Known rows, with every step that occurs
tebu zuka zumebi nafu vapo: [-0.843 -1.668 -1.241  3.264  1.089 -1.810  2.378 -0.574 -0.488 -1.307
 -0.873 -0.095  3.338  4.126 -1.953 -0.365 -2.366  1.915  2.341  0.724]
zumebi medip vapo zuka tebu: [ 1.007  1.879 -4.343  1.830 -0.597  3.455 -0.874 -0.243 -0.827 -1.455
 -1.236  1.169 -5.874  0.347  3.539  0.627 -6.105  1.739  0.245 -1.453]
butali zuka vapo medip: [ 1.359 -1.875 -1.105 -0.978  1.013  4.194 -2.502 -1.374  5.998 -1.922
 -2.778  2.571  1.239 -0.501 -3.025  1.563 -1.222  2.246  0.828 -0.880]
nafu vapo medip zumebi: [-2.093 -2.874  0.635 -1.533  2.221 -0.708 -3.454 -1.325  0.327 -1.200
 -0.139  1.255  1.162 -0.517 -3.560  5.271 -0.354  0.530 -2.839 -3.870]
zumebi nafu vapo zuka: [-1.159  0.529  0.811  1.930  1.548  2.014  1.216  0.936  3.245 -1.729
 -1.560  0.868 -0.767  0.241 -0.856 -0.706 -4.929 -1.141  1.022  0.294]
zuka butali: [-4.993  1.116 -3.370 -1.450  1.942 -0.033 -0.302  0.492 -0.365 -0.552
  0.200 -3.590 -4.722  1.140 -4.818 -3.675 -0.153  1.366 -0.789 -2.094]
medip vapo: [ 1.545  0.044 -4.628  0.951  0.835  1.697  2.164 -0.586  0.066 -1.829
  0.335 -0.186 -1.766 -1.487 -2.952  3.984  0.743  4.378 -0.884 -2.582]
butali zuka zumebi nafu vapo: [-0.893 -0.898 -0.469  3.788  1.198 -1.392  2.243 -0.704  0.481 -0.227
 -0.703 -0.567  3.421  4.499 -1.867  0.402 -1.737  3.211  2.186 -0.792]
vapo zuka butali: [-4.823  2.132 -1.530 -1.218  2.238  1.506 -1.201  0.973  0.953 -1.395
  0.515 -2.680 -5.402  0.204 -3.905 -4.447 -2.806 -1.600 -1.340 -1.865]
medip zumebi nafu: [ 2.759  1.028 -0.505 -0.661  0.386 -3.254 -1.396 -0.338 -0.426  1.371
 -2.118 -1.800 -3.147  1.741  0.086 -1.737 -3.509  1.901 -0.157 -3.359]
zumebi medip: [-0.081 -2.315 -4.384 -0.449 -1.233  0.047 -0.490  1.434  3.869  1.240
 -3.357 -1.159 -1.257  3.184 -1.452  0.009 -2.477  4.149  1.384 -1.750]
butali zuka zumebi nafu: [ 3.031  1.062 -0.883  1.590  0.049 -2.692 -0.399 -1.006  0.745  0.880
 -1.265 -1.371 -0.492  4.546 -0.353 -4.004 -3.980  3.227  1.091 -2.225]
butali zuka: [ 1.478  0.766  0.459  0.559 -0.803  1.438  1.809  0.387  5.414  1.035
 -0.015 -0.172  1.984  2.483 -1.850  0.105 -1.237  5.258 -1.120 -3.110]
zuka zumebi nafu: [ 1.745  0.300 -2.703  1.290  0.965 -3.196 -0.917 -0.915 -0.931 -0.229
 -2.200 -1.782 -2.518  3.168 -0.723 -4.038 -3.958  2.368  0.899 -1.457]
medip zumebi nafu vapo zuka: [-0.950  0.507  1.270  1.714  1.591  0.946  0.021  0.676  2.328 -1.364
 -1.072  0.584 -0.496  0.491 -0.394  0.619 -5.006 -1.478 -0.209 -1.234]
zumebi nafu vapo: [-1.403 -1.079 -0.860  2.544  1.207 -0.338  3.353  0.017  0.898 -0.418
 -1.966 -0.694  1.178  2.298 -2.259  0.271 -1.056  2.754  2.544  0.491]
zumebi medip vapo zuka: [ 1.465  0.342 -2.290  0.613  0.143  3.533 -0.366  0.832  3.393 -1.516
 -0.569  1.031 -2.322 -0.721 -0.652  1.975 -4.362  0.295 -0.312 -2.156]
nafu vapo zuka: [-2.707 -0.279 -0.158  1.807  2.018  2.612  1.184  1.196  3.624 -2.565
 -0.908  1.034 -0.013 -0.708 -1.916  1.481 -3.715 -0.788 -0.619 -0.138]
zuka tebu: [-0.929  1.209 -4.946  1.215  0.130  1.264  0.052 -0.374 -1.707 -1.091
 -2.119 -0.190 -5.723  0.525  2.048 -0.826 -3.833  3.977 -0.391 -0.768]
tebu zuka zumebi nafu vapo medip: [-1.454 -3.712  1.279 -0.335  1.382  1.498 -0.640 -1.664  1.471 -2.902
 -1.173  3.255  2.803  0.885 -4.334 -0.333 -1.390 -0.485  1.371  1.874]
tebu zuka zumebi medip vapo: [ 2.725 -1.832 -5.787  1.821 -0.932  0.262  0.048 -0.535 -0.045 -1.062
  0.236  0.262  0.951  2.698 -1.512  3.422 -1.451  4.003  0.868 -2.694]

Rows
[-1.795 -1.423 -1.730  3.335  1.851 -1.698  1.900 -0.639 -0.495 -0.908
 -1.418 -0.823  1.817  3.542 -2.228  0.247 -1.393  2.476  2.100 -0.218] => zuka zumebi nafu vapo
[ 3.286 -0.553 -5.984  2.055  0.052  0.852  0.034  0.454  3.956 -2.392
 -3.746  0.132  1.504  1.615 -0.207  0.736 -3.571  2.745  2.100  0.213] => tebu zuka vapo
[ 2.454 -0.136  1.046 -1.899  0.615 -2.034 -2.666 -1.253  0.159  0.552
 -2.229 -0.093 -2.762  0.629 -1.076 -1.801 -3.239  0.651 -0.142 -2.595] => vapo medip zumebi nafu
[ 2.095 -1.601 -6.204  1.632 -0.139  0.396 -0.289 -0.712 -0.153 -0.617
 -0.230 -0.549 -0.263  2.250 -1.846  4.038 -0.842  4.617  0.630 -3.479] => zuka zumebi medip vapo
[ 2.732 -0.018 -1.955  1.264 -0.211 -3.389 -0.322 -0.637 -0.666 -0.827
 -1.607 -0.636 -0.693  3.966 -0.456 -5.054 -5.011  1.287  1.310 -0.076] => tebu zuka zumebi nafu
[ 1.212 -2.870 -2.266 -1.241  1.029  3.474 -2.313 -1.113  4.580 -3.516
 -3.166  3.212  1.176 -1.105 -3.141  0.508 -2.178  0.396  1.110  1.281] => tebu zuka vapo medip
[-1.903 -3.282  1.316 -0.955  1.778  2.667 -0.124 -1.380  2.306 -2.258
 -1.873  2.673  1.047 -0.436 -4.496  0.242 -0.304  0.354  1.543  1.379] => zumebi nafu vapo medip
[ 2.458 -1.144 -5.393  0.649 -0.720  1.709  1.008 -0.004  1.325 -0.191
 -0.791 -0.378 -1.135  1.091 -1.729  3.964 -0.219  4.871  1.136 -2.881] => zumebi medip vapo
[ 4.146  0.659  0.955 -0.888  0.148 -1.180 -2.992 -1.376  1.842  1.123
 -2.351  0.114 -0.973  1.825 -0.032 -0.951 -3.577  1.560  0.758 -3.335] => butali zuka vapo medip zumebi nafu
[ 1.337 -2.118 -1.201 -1.630  1.297 -0.530 -4.853 -1.324  1.539 -1.558
 -1.358  1.432  0.759 -0.604 -1.952  3.855 -2.338  0.205 -2.272 -3.601] => tebu zuka vapo medip zumebi
[-0.638  2.061 -1.617  2.363  0.499  1.342 -0.981 -0.446 -1.792 -1.192
 -1.329  0.756 -4.535  0.948  3.570 -0.114 -6.624  0.313  0.056 -1.134] => medip zumebi nafu vapo zuka tebu
[ 0.393 -1.777 -1.639 -1.576  2.045 -0.570 -5.264 -1.559  1.472 -1.191
 -1.817  0.769 -0.470 -0.918 -2.193  4.644 -1.511  1.008 -2.409 -4.533] => zuka vapo medip zumebi
[ 0.971  1.242 -1.814  0.737  1.285  3.421  0.298  0.372  2.611 -2.753
  0.056  1.192 -2.806 -2.413 -1.379  2.093 -3.605 -0.028 -1.606 -2.012] => medip vapo zuka
[ 3.459  0.039 -0.295 -1.229  0.730 -1.571 -3.275 -1.369  0.812  0.500
 -3.065 -0.350 -2.349  0.885 -0.309 -1.119 -3.491  0.839  0.843 -2.742] => zuka vapo medip zumebi nafu
[-2.311 -3.395  0.820 -0.433  2.217  1.710 -1.040 -1.787  1.187 -2.507
 -1.457  2.488  1.561  0.270 -4.610  0.270 -0.721  0.209  1.104  0.987] => zuka zumebi nafu vapo medip
[ 1.341 -1.358 -0.469 -1.516  1.347 -0.006 -5.055 -1.606  2.589 -0.447
 -1.111  0.975  0.852 -0.033 -1.920  4.611 -1.708  1.628 -2.445 -5.161] => butali zuka vapo medip zumebi
[-1.733 -0.435 -3.396  1.943  2.502 -1.276 -2.809 -0.370  0.320 -2.910
 -0.256 -0.192 -1.258  1.316 -2.117 -0.160 -4.783  0.039 -2.640 -2.508] => vapo zuka zumebi
[ 0.619 -3.236 -4.851  0.826 -1.544 -2.078 -1.762  0.625  1.973 -0.062
 -2.037 -0.451  1.624  5.603 -1.017 -0.726 -4.207  2.802  0.768 -1.358] => tebu zuka zumebi medip
[-3.375  0.670 -2.274 -1.476  0.503 -0.173  0.541  0.721  0.041 -1.316
  0.919 -2.352 -2.005  2.240 -4.325 -5.262 -1.710 -0.278 -0.387 -0.191] => tebu zuka butali
